Each row comes from the steps of one path. Every step used is in the known rows, and no mark comes twice. Write the path behind each row, first mark first.
Known rows
N > K: 12; 0; 10; 7; 40; 23; 10; -34; -20; 21; 25; 5; -8; -3; -29; 3; -10; 29; 3; -20
T > K > G > S > D > N: 56; -45; 9; 38; 48; -27; 13; -23; -39; 92; 44; -2; 24; -30; -25; 37; -10; 15; 14; 39
D > N > K > G > S: 42; -36; 6; 17; 75; 5; 6; -33; -46; 66; 59; -3; 28; 10; -30; 19; -13; 32; 2; -20
D > N: 7; 3; -20; 12; 47; 4; 3; -32; -18; 41; 22; 8; -27; -23; -20; 26; 3; -1; -2; 25
S > U: 29; 4; -9; 14; 4; 7; 9; -32; 7; 9; 36; -26; 7; -16; -10; -7; -4; 11; -3; -8
T > K > G > S: 54; -23; 2; 7; 43; -29; 0; -24; -33; 48; 40; -21; 29; -3; -29; 3; 12; 27; 32; -9
G > S > U > D > N > K: 40; -44; 28; 56; 44; 32; 3; -31; -25; 51; 51; 0; -10; -20; -33; 38; -62; 0; -29; -13
K > G: 16; 5; -21; -16; 15; 4; 6; -28; -12; 31; 15; -19; 33; 0; -8; -17; 7; 18; 21; -10
G > S > T: 55; -9; 51; 12; 38; 9; -16; -16; -15; 23; 28; -24; -17; 2; -11; -7; -5; -14; 26; 2
D > N > K > G > S > U: 60; -44; -3; 32; 52; 4; 19; -40; -30; 63; 84; -18; 47; 6; -26; 15; -24; 35; -12; -23
K > G > S: 44; -8; 19; -7; 32; -12; -4; -14; -26; 22; 29; -39; 46; 12; -19; -2; 3; 21; 21; -22
U > D: -9; 5; 12; 10; 12; 29; -5; -20; -10; 19; -12; -2; -26; -30; -16; 12; -34; -10; 4; 3
G > S > U: 57; -10; 31; 23; 25; -8; -1; -18; -10; 3; 47; -44; 19; -6; -20; 7; -4; 9; 1; -22
S > T > K > G: 44; -18; -24; -1; 15; 2; 11; -40; -10; 70; 31; 10; -4; -13; -5; -26; 8; 4; 47; 28
G > S > D > N > K > T: 51; -43; 53; 51; 66; 33; 9; -33; -34; 39; 44; 5; 0; -29; -44; 40; -32; 12; -21; 35
U > D > N > K > G > S: 25; -40; 19; 31; 58; 29; 2; -31; -47; 71; 37; 1; 11; 0; -26; 27; -53; 7; -8; -14
G > S > N: 47; -13; 36; 26; 45; -24; -34; -18; -42; 0; 16; 0; -18; -21; -29; 31; -12; 26; 6; -13
K > T: 20; 3; -2; 4; 23; 26; -4; -34; -2; -12; 10; -11; -10; -23; -26; -6; 5; 0; 9; 26
G > S > T > K: 68; -22; 37; 25; 44; -12; -10; -22; -23; 53; 37; -1; -34; -13; -22; 0; 3; -4; 41; 16
U > D > N: -11; -8; -10; 22; 36; 28; 1; -32; -18; 44; 0; 16; -44; -34; -15; 33; -37; -25; -11; 32
N > K > G: 18; -8; -11; -7; 31; 18; 16; -38; -21; 42; 30; -4; 36; 8; -21; -11; -8; 38; 11; -31
U > S: 34; 23; 19; -4; 41; 1; 13; -18; -32; 36; 5; -1; -15; -5; -32; 9; -32; -15; 16; 8

Which path is each row?
41; -20; 14; 26; 51; 20; 37; -34; -50; 101; 31; 24; 27; -11; -31; 32; -65; 0; -6; 24 : U > S > D > N > K > G
41; -38; -3; 31; 19; 8; 4; -26; -17; 53; 46; -27; 31; -16; -9; 25; -46; -9; -16; 1 : K > G > S > U > D > N
45; -37; 53; 49; 66; 13; 10; -23; -42; 60; 41; 4; -2; -21; -38; 49; -28; 16; -17; 12 : G > S > D > N > K
38; -10; 32; 41; 60; 21; 30; -30; -48; 85; 21; 36; -22; -23; -41; 44; -67; -10; -14; 31 : U > S > D > N > K
5; -18; -22; 39; 10; 30; 7; -39; -4; 40; 28; 2; -23; -40; -14; 27; -47; -21; -26; 23 : S > U > D > N
10; -13; -9; 22; 65; 20; 15; -41; -26; 51; 38; 28; -25; -16; -33; 23; -11; 18; -9; 4 : D > N > K
59; -42; 19; 21; 67; 22; 0; -39; -35; 83; 64; 5; 9; 17; -12; 4; -19; 8; 15; 3 : D > N > K > G > S > T
38; 14; 47; 17; 20; 8; 20; -11; -31; 44; -5; -2; -3; -25; -27; 25; -46; -21; 5; 25 : U > S > D
62; 0; 16; 15; 37; -2; 16; -31; -32; 79; 20; 24; -49; -20; -28; 1; -34; -26; 47; 40 : U > S > T > K
50; -28; 46; 33; 62; -9; -31; -27; -56; 16; 29; 19; -19; -12; -44; 28; -27; 45; -2; -36 : G > S > N > K
63; -30; 42; 6; 43; 20; -4; -30; -28; 56; 52; -13; 26; 24; -16; -21; -16; 18; 28; -28 : N > K > G > S > T
14; -21; -31; 6; 56; 18; 17; -47; -30; 71; 43; 14; 19; 0; -21; 11; -9; 27; -1; -2 : D > N > K > G
49; -22; 21; 9; 34; -28; -32; -21; -43; 19; 23; -7; 24; -8; -20; 17; -8; 37; 11; -21 : K > G > S > N
44; -41; 29; 23; 14; 29; 6; -27; -22; 38; 49; -30; 46; 2; -22; 0; -64; 22; -9; -49 : N > K > G > S > U > D
63; -37; 0; 19; 40; -49; -24; -29; -44; 44; 32; 9; 6; -23; -34; 22; -3; 46; 28; -10 : T > K > G > S > N
62; -39; 45; 34; 58; 12; -26; -38; -39; -8; 30; 20; -21; -19; -51; 24; -26; 39; -2; -12 : G > S > N > K > T
48; -14; 6; 8; 46; 0; 1; -39; -60; 58; 22; 37; 5; -2; -38; 18; -60; 28; 7; -20 : U > S > N > K > G
16; -38; -32; 30; 15; 40; 24; -50; -16; 70; 50; 10; 21; -21; -13; 15; -60; 10; -25; -2 : S > U > D > N > K > G
49; -30; 55; 20; 31; 14; 9; -17; -34; 46; 38; -26; 60; 1; -24; 6; -27; 32; 5; -24 : N > K > G > S > D
45; -22; 30; 2; 49; 5; 5; -25; -35; 37; 46; -22; 46; 22; -31; -4; -12; 39; 14; -46 : N > K > G > S
44; -22; 44; 38; 50; -6; -4; -12; -31; 46; 24; -13; -2; -32; -22; 49; -17; -5; -8; 31 : G > S > D > N
45; -28; 23; 26; 39; -9; 4; -16; -35; 60; 33; -21; 39; -16; -14; 31; -16; 7; -1; 22 : K > G > S > D > N
